Each row comes from the steps of one walk. Every step used is in the known rows, and no mark comes twice. Write the walk behind each row, first mark first.
In the rows, zero is written as 128.
Known rows
T/K: [102 103 123 106 152 206 140 115 112 153  87 156 130  90 123 130 178 101
 146  93 149 134 123 125 136 150 132 126 177 170 125 160 131 105 105 123
 147 111 165 134 164]
A/K/T: [ 78 111 109  95 178 223 143 118 123 150 110  91 153 104 128 147 195  81
 155 105 220 139 137 143 143 173 112 109 238 180  97 137 145  98 130 112
 147 120 131 134 158]
J/W: [121 106 134 109 157 150 115 140 116 147 127 176 138 123 124 143 129 119
 147 113 129 141  89 107 137 120 107 120 152 163 130 183 120 115 135  98
 182 114 162 131 147]
W/V: [138 127 115 103 153 210 127 111 111 140 135 180 129 100 130 135 137 112
 143 150 125 154 127 107 138 116  96 126 138 166 143 155 131 109 107 107
 145 119 165 128 104]
X/K: [ 96 132 107 114 159 200 136 118 125 150 121 140 139  91 116 128 163  92
 171  69 167 132 124 135 129 152 118  90 181 165 119 143 127 105 114 118
 146 133 154 132 149]
A/K: [102 117 106 106 154 214 136 115 127 137 116 135 153 106 121 143 156 102
 163 101 202 139 120 114 131 160 124 145 206 173 105 140 134 103 130 112
 155 120 148 130 143]
J/W/Q/V/X: [150 163 128 127 149 125 109 137 170 141 168 154  94 156 135 163 150 117
 116 170  99 140 123 102 152  70 129 146  99 136 132 187 116 117 120  89
 158 145 151 128 131]
B/W/J: [118 131 151 116 119 107 127 144 152 133  98 108 144 159 122 159 171 152
 131  84 161 174 122 112 140  80 104  78 129 135 119 145 116 119 140 123
 176 106 175 129 131]
W/Q/V/X/K/A: [113 170 113 131 184 166 132 134 179 142 128 104 124 123 125 133 208 101
 147 123 135 123 166 142 133 124 152 153 169 124 123 150 132 119 109  90
 113 162 138 134 164]
W/Q/V/X/K/T: [ 96 170 112 117 175 171 132 127 170 157 147  80 103 128 137 149 219  74
 139 126 153 132 159 158 154 116 122  85 175 146 110 154 134 106 106 105
 122 156 127 134 157]
Q/V/W: [153 157 114 119 162 180 138 113 109 145  99 161  83 144 145 123 111 163
 139 125 105 142 153  94 135 126 104 163 105 165 137 169 123 122 124 108
 135 111 164 118  96]
R/W/Q/V: [129 150 145 113 170 100 135 153 171 137 131 160 111 187 144 135 155 172
 154 163  72 148 121 100 141  45  70 131 147 150 151 170 125 123 131 102
 153 138 161 121 103]
B/W/Q/V/X/K: [108 182 118 141 142 120 123 129 187 141 160 105 110 147 113 158 194 100
 130 114 129 141 152 134 145  82 134  90 127 122 119 148 120 121 110  95
 130 156 146 128 140]
V/Q/W: [133 127 136 111 140 188 130 122 128 148  97 147  82 206 131 118 123 153
 144  88 136 152 125 113 116 106  97 149 140 152 135 181 119 113 116 123
 152  96 163 123 124]
Q/W/V/X: [140 152 119 118 144 201 110 102 154 146 175 140  94 154 122 144 138  94
 131 163 124 153 131 108 140 105 144 163 108 131 140 160 123 109  93 110
 150 126 147 130 128]
V/Q/J/W/R: [118 136 170 107 138  47 122 168 157 138  71 128  82 247 155 114 137 186
 162  99  91 160  93 102 123  56   5 104 141 138 134 200 124 141 137 105
 170  92 188 124 143]
Q/J: [125 145 128  95 148 150 136 132 133 147 115 139 139 158 129 130 126 145
 159 108 172 145 125  93 134 104  92 135 149 161 132 163 122 103 122 133
 169 111 173 129 142]
V/W/Q/J: [158 155 158 100 130 111 134 154 161 146  75 123  78 248 155 113 132 212
 145 113 132 158 128 100 125  79  67 165 139 149 133 188 120 125 132 132
 163 110 184 118 128]
Q/W/V/X/K: [108 165 114 121 160 185 116 109 167 151 170 114  95 141 123 133 172  72
 155 126 120 139 134 133 133 117 137 131 149 122 129 151 128 116  88 105
 130 140 134 132 148]
G/W/J/Q: [152 120 170 101 149  88 117 167 146 135  83 156  87 199 163 140 154 121
 134 113 117 159  61 110 125  79  49 133 170 144 125 200 119 124 125 106
 191 118 171 134 161]
J/W/B: [122 111 158 125 144 149 128 129 132 162 159 166 159 132 136 147 140 120
 160 123 155 160  68 120 133  77  99  75 151 184 139 172 124 122 111 106
 185 116 170 125 142]
R/W/J: [119 128 154  98 154 106 127 159 166 139 107 112 119 180 143 142 159 170
 173 105 117 163  99  97 135  71  75 140 147 141 131 155 117 116 143 130
 190 110 162 131 133]
K/X: [ 90  91 118 114 166 237 130 120 102 147  93 146 151  89 110 117 159 124
 167 119 195 135 144 137 140 149 131 108 195 181 118 139 123 101 136 115
 146 123 155 132 156]
T/K/A: [ 95 100 124 109 185 210 145 125 118 149  63 135 152  83 118 118 199 105
 149  95 158 127 151 138 126 171 152 167 206 154 127 154 139 114 110 107
 130 117 156 137 185]
X/K/T: [ 73 124 109 103 179 207 142 122 122 161 112  97 141  91 125 134 200  72
 164  77 190 132 141 161 141 165 107  61 214 171 107 142 138  99 115 118
 139 132 135 136 166]
A/K/X: [ 68  95 114 110 176 235 134 120 119 139  89 115 158  97 115 120 184 112
 178 120 216 132 140 141 135 167 129 133 252 176  98 125 135 106 142 103
 134 126 138 132 168]
V/X/K/A: [101 142  98 126 181 219 128 117 143 149 126  99 145  81 103 134 190  76
 161  82 185 122 159 140 128 178 180 160 174 137 111 141 130 107 112 102
 133 146 134 140 184]
Q/W: [116 122 136 112 148 178 132 120 137 148 122 153 126 172 122 123 129 132
 152 105 149 149 112 120 129 115 119 118 162 154 139 163 123 109 115 127
 165 112 161 126 139]
B/W/J/Q/V/X: [141 175 136 131 140  77 108 145 181 133 157 115 113 169 123 184 174 122
 109 146 112 157 138  97 155  54 113 121  88 119 119 172 108 125 122  82
 166 137 155 133 136]
T/K/X: [ 69  82 128 110 174 225 137 121 105 153  65 135 135  82 117 109 202 109
 163 113 172 126 147 151 139 157 136 123 225 174 115 143 132 108 119 114
 128 119 153 135 187]
V/Q/J/W: [139 138 149  95 152  94 116 158 133 147  99 144  90 207 143 131 120 165
 148 104 113 145 105  86 123  77  53 166 137 147 130 205 118 125 137  99
 172  95 170 126 141]
W/J/Q/V/X/K: [119 188 119 124 164 109 116 143 185 141 152 105  99 143 140 159 192  94
 145 120 105 133 133 119 145  86 104 113 134 122 114 166 117 122 108  91
 144 153 143 137 155]
R/W/J/Q: [126 122 168  98 157  64 115 182 176 137 110 131 118 212 144 150 168 176
 163 116  90 161  84  99 134  56  41 135 165 140 128 187 114 128 143  99
 203 120 165 134 148]
J/Q/W: [121 117 153 111 153 132 121 145 152 147 121 162 124 207 125 129 138 139
 145 116 122 148  97 121 128  95  86 117 179 148 139 195 120 122 117 100
 179 120 163 129 154]
B/W: [110 115 127 125 127 159 129 122 119 140 119 144 162 123  94 155 147 128
 131  85 178 161 129 115 139 117 127  81 136 158 124 144 118 111 133 111
 169 112 170 128 131]
Q/V/X/K/A: [103 169  95 131 200 197 132 116 150 146 137 108 138  81 115 135 191  76
 155 112 150 116 175 132 134 153 167 158 160 130 121 139 132 113 107  89
 111 154 131 137 165]

Which walk is each row?
[166 157 148  89 155 133 126 135 123 142  89 155  43 219 166 112 116 139
 141 135 108 157 112  83 113  68  29 191 137 143 144 194 130 122 104 111
 138  96 170 124 117] -> G/W/V/Q/J
[163 143 118 114 149 208 109 101 123 143 156 165  68 120 137 145 129  55
 122 160 135 150 105  99 136 122 131 181 109 145 133 168 126 103  93 107
 153 129 147 133 134] -> G/W/V/X
[127 135 136 105 155 178 127 116 138 143 134 165 112 166 137 120 136 123
 145 157 102 156 122 116 131  91  92 126 153 143 154 163 132 120 100 107
 141 115 161 124 112] -> Q/W/V
[105 132 170 107 147  42 124 167 167 138  93 133 117 219 148 119 143 168
 169 114 101 158  82 106 134  63  27  76 159 140 137 185 126 138 136 108
 181 105 186 126 154] -> Q/J/W/R
[101 157 118 122 191 188 122 120 171 148 139  94 118 137 119 120 197  81
 157 122 129 131 158 145 123 141 153 168 182 109 131 144 136 125  94  89
 114 144 129 135 171] -> Q/W/V/X/K/A
[ 83 140  98 112 171 224 129 110 136 164 143  75 123  87 116 151 204  48
 152  86 202 131 151 156 148 170 149  89 179 160  98 140 132  93 107 117
 143 140 123 141 178] -> V/X/K/T
[123 133 149  96 162  89 119 157 140 148 120 149 132 178 137 136 127 142
 154 122 127 142  93  90 135  85  76 135 158 149 133 191 121 121 135 103
 183 110 168 129 155] -> Q/J/W
[141 159 143 109 163  89 126 156 158 131 116 157 121 164 155 152 160 147
 137 147  84 148 118  98 145  57  56 108 138 145 135 183 119 126 125  90
 158 130 168 130 120] -> W/J/Q/V
[146 140 117 114 151 175  97 118 136 145 176 158 102 114 124 160 140  85
 127 169 109 147 116  97 146 110 134 166 103 141 131 177 121 114 110  84
 164 128 147 134 133] -> J/W/V/X
[142 150 129  96 137 157 133 133 124 146  91 133  95 193 137 125 120 169
 152  91 161 149 135  85 122  95  69 165 125 161 128 181 120 107 124 127
 156  96 175 126 125] -> V/Q/J
[139 124 152 103 140 110 119 162 152 136 100 145 128 171 143 152 162 150
 143 108 128 158  95 110 137  84  67 108 155 150 122 186 114 119 133 105
 190 120 175 135 147] -> W/J/Q
[157 168 139 112 150 126 135 136 143 138  79 123  73 176 169 131 139 183
 138 117  93 157 139  95 135  90  80 154 102 142 131 167 118 128 131 121
 145 105 171 120 100] -> Q/V/W/J
[113 163 126 120 161 148 106 129 181 149 169 123  91 172 126 139 180  79
 149 135  98 139 121 133 132 102 107 129 161 118 128 174 125 126  90  82
 142 149 138 135 160] -> J/Q/W/V/X/K
[ 90 127 111 117 188 203 141 129 128 146  93 120 163  85 113 117 188  99
 171  72 173 124 148 147 121 172 137 128 208 148 121 138 136 114 120 103
 128 137 147 136 172] -> X/K/A
[139 140 160 105 131 130 127 144 160 140  77 110  74 233 156 126 148 176
 143  84 124 165 115 110 118  70  74 138 133 130 129 177 116 121 125 134
 161  91 170 124 126] -> V/Q/W/J
[142 152 129 117 151 150 138 133 147 135 123 177 118 150 144 137 150 147
 132 154 110 145 131 111 144  71  91 105 136 162 144 170 125 113 120 109
 139 138 170 122 101] -> W/Q/V
[124 127 129 116 137 159 123 119 123 135 135 159 143 124 111 149 151 122
 126 139 128 168 134 112 140  95 100  96 129 147 140 145 128 123 116  94
 147 115 167 126 104] -> B/W/V
[125 115 155 106 146 126 128 159 170 142 118 148 117 198 131 133 157 179
 164 124 115 156  98 113 132  70  79 137 167 156 140 172 121 115 140 120
 183 129 166 125 128] -> R/W/Q
[117 176 124 130 165 114 113 142 182 145 165 128  93 146 135 150 182  92
 141 134  92 126 124 127 143  85 120 119 140 126 123 175 121 124 113  83
 139 158 139 130 151] -> J/W/Q/V/X/K
[ 93 115 152 132 114 105 134 136 147 131  93 130 144 169 110 136 161 154
 148  82 148 174 114 129 138  93  71  27 138 149 128 143 124 128 134 116
 168 108 189 125 132] -> B/W/R
[138 147 151  97 133 115 136 154 167 143 102 135 123 211 142 128 148 176
 149 124 155 153 117 105 133  65  71 128 157 153 135 177 123 111 127 134
 168 122 182 124 137] -> W/Q/J
[ 89 144 115 106 186 168 112 127 147 161 162  88 106 107 133 152 208  47
 144 135 132 133 133 152 150 137 114 104 182 140 111 161 137 116 105  83
 137 141 120 139 170] -> J/W/V/X/K/T
[164 171 141 119 159 101 109 142 165 136 144 144  64 176 157 162 150  91
 117 158 101 147  99  93 144  67  97 166 109 127 125 193 115 118 107  92
 165 137 150 135 147] -> G/W/J/Q/V/X
[106 150  94 125 149 219 121 106 142 153 154 118 119  86 106 147 167  65
 159  80 183 130 134 128 138 159 160 120 141 151 108 144 119  97 107 117
 151 143 140 137 163] -> V/X/K
[ 90 164 107 115 192 160 125 130 154 158 156  91 114 116 129 158 212  57
 142 125 145 125 151 149 154 129 107  90 179 149 105 164 131 110 103  83
 135 155 121 140 171] -> J/Q/V/X/K/T
[119 181 108 130 155 162 126 123 177 145 159 121 100 128 128 147 181  92
 144 124 126 129 143 129 144 102 132 118 136 137 122 156 123 110 105 106
 128 160 143 130 140] -> W/Q/V/X/K
[136 144 115 112 158 185 107 116 152 145 184 137 100 133 118 155 144 107
 152 165 110 154 125  89 144  99 124 186 105 140 136 154 121 107 111 101
 164 129 139 133 122] -> R/W/V/X
[146 148 132 118 147 161 101 122 166 144 175 148  93 183 125 149 147 102
 127 171 102 153 119 109 140  87 115 161 122 126 139 186 120 119  95  88
 161 132 148 133 141] -> J/Q/W/V/X
[125 144 167  92 152  70 133 173 191 144 113 120 113 249 143 125 151 199
 171 130 117 158 103  95 130  37  49 154 170 142 142 179 122 120 138 128
 184 121 172 124 140] -> R/W/Q/J
[103 114 174 120 138  79 126 156 174 137  94 147 111 247 138 113 154 165
 161 111  96 163  86 132 128  71  34  60 177 140 141 189 125 138 119 104
 177 114 183 126 153] -> J/Q/W/R
[137 109 158 110 137 115 117 162 151 142 112 173 119 177 138 138 152 153
 136 128 115 151  84 120 135  81  90 113 161 155 134 196 121 122 141 101
 181 126 173 126 141] -> J/W/Q
[109 180  89 129 168 192 127 105 148 148 169 126 113  87 119 149 166  67
 152 112 142 122 151 120 144 130 147 115 125 145 119 144 123 104 101 103
 127 151 135 134 143] -> Q/V/X/K
[104 106 157 118 142  93 122 152 144 137  97 158 123 169 137 125 145 143
 163 107 105 156  78 121 135  94  53  63 153 154 134 177 126 132 137 103
 180 110 181 128 146] -> J/W/R
[130 160 154 120 152  44 124 163 167 128 116 140 132 183 140 164 174 155
 121 138  85 160 123 102 147  37  56  84 130 130 132 174 116 136 132  79
 160 127 171 128 120] -> B/W/J/Q/V
[113 176 123 108 169 115 106 136 174 150 170 109  96 152 135 142 171  83
 158 138 103 135 119 110 136  94 100 148 144 117 125 171 126 126 103  89
 144 139 141 134 159] -> Q/J/W/V/X/K
[113 124 160 121 126 128 134 136 155 138  71 132  74 244 143 103 139 177
 160  83 111 165 112 126 118  82  45  87 142 144 139 177 125 130 118 126
 153  92 182 120 127] -> V/Q/W/R
[136 144 147  90 168  95 113 149 142 142 137 162 117 172 149 131 136 135
 147 171  80 151 102  91 136  65  54 146 149 139 148 185 130 132 117  88
 158 112 165 127 125] -> Q/J/W/V
[114 176 102 129 173 152 118 126 162 146 170 135 111 114 121 154 174  74
 150 121 118 123 138 121 144 115 123 120 139 139 117 167 120 114 102  82
 139 159 138 137 154] -> J/Q/V/X/K
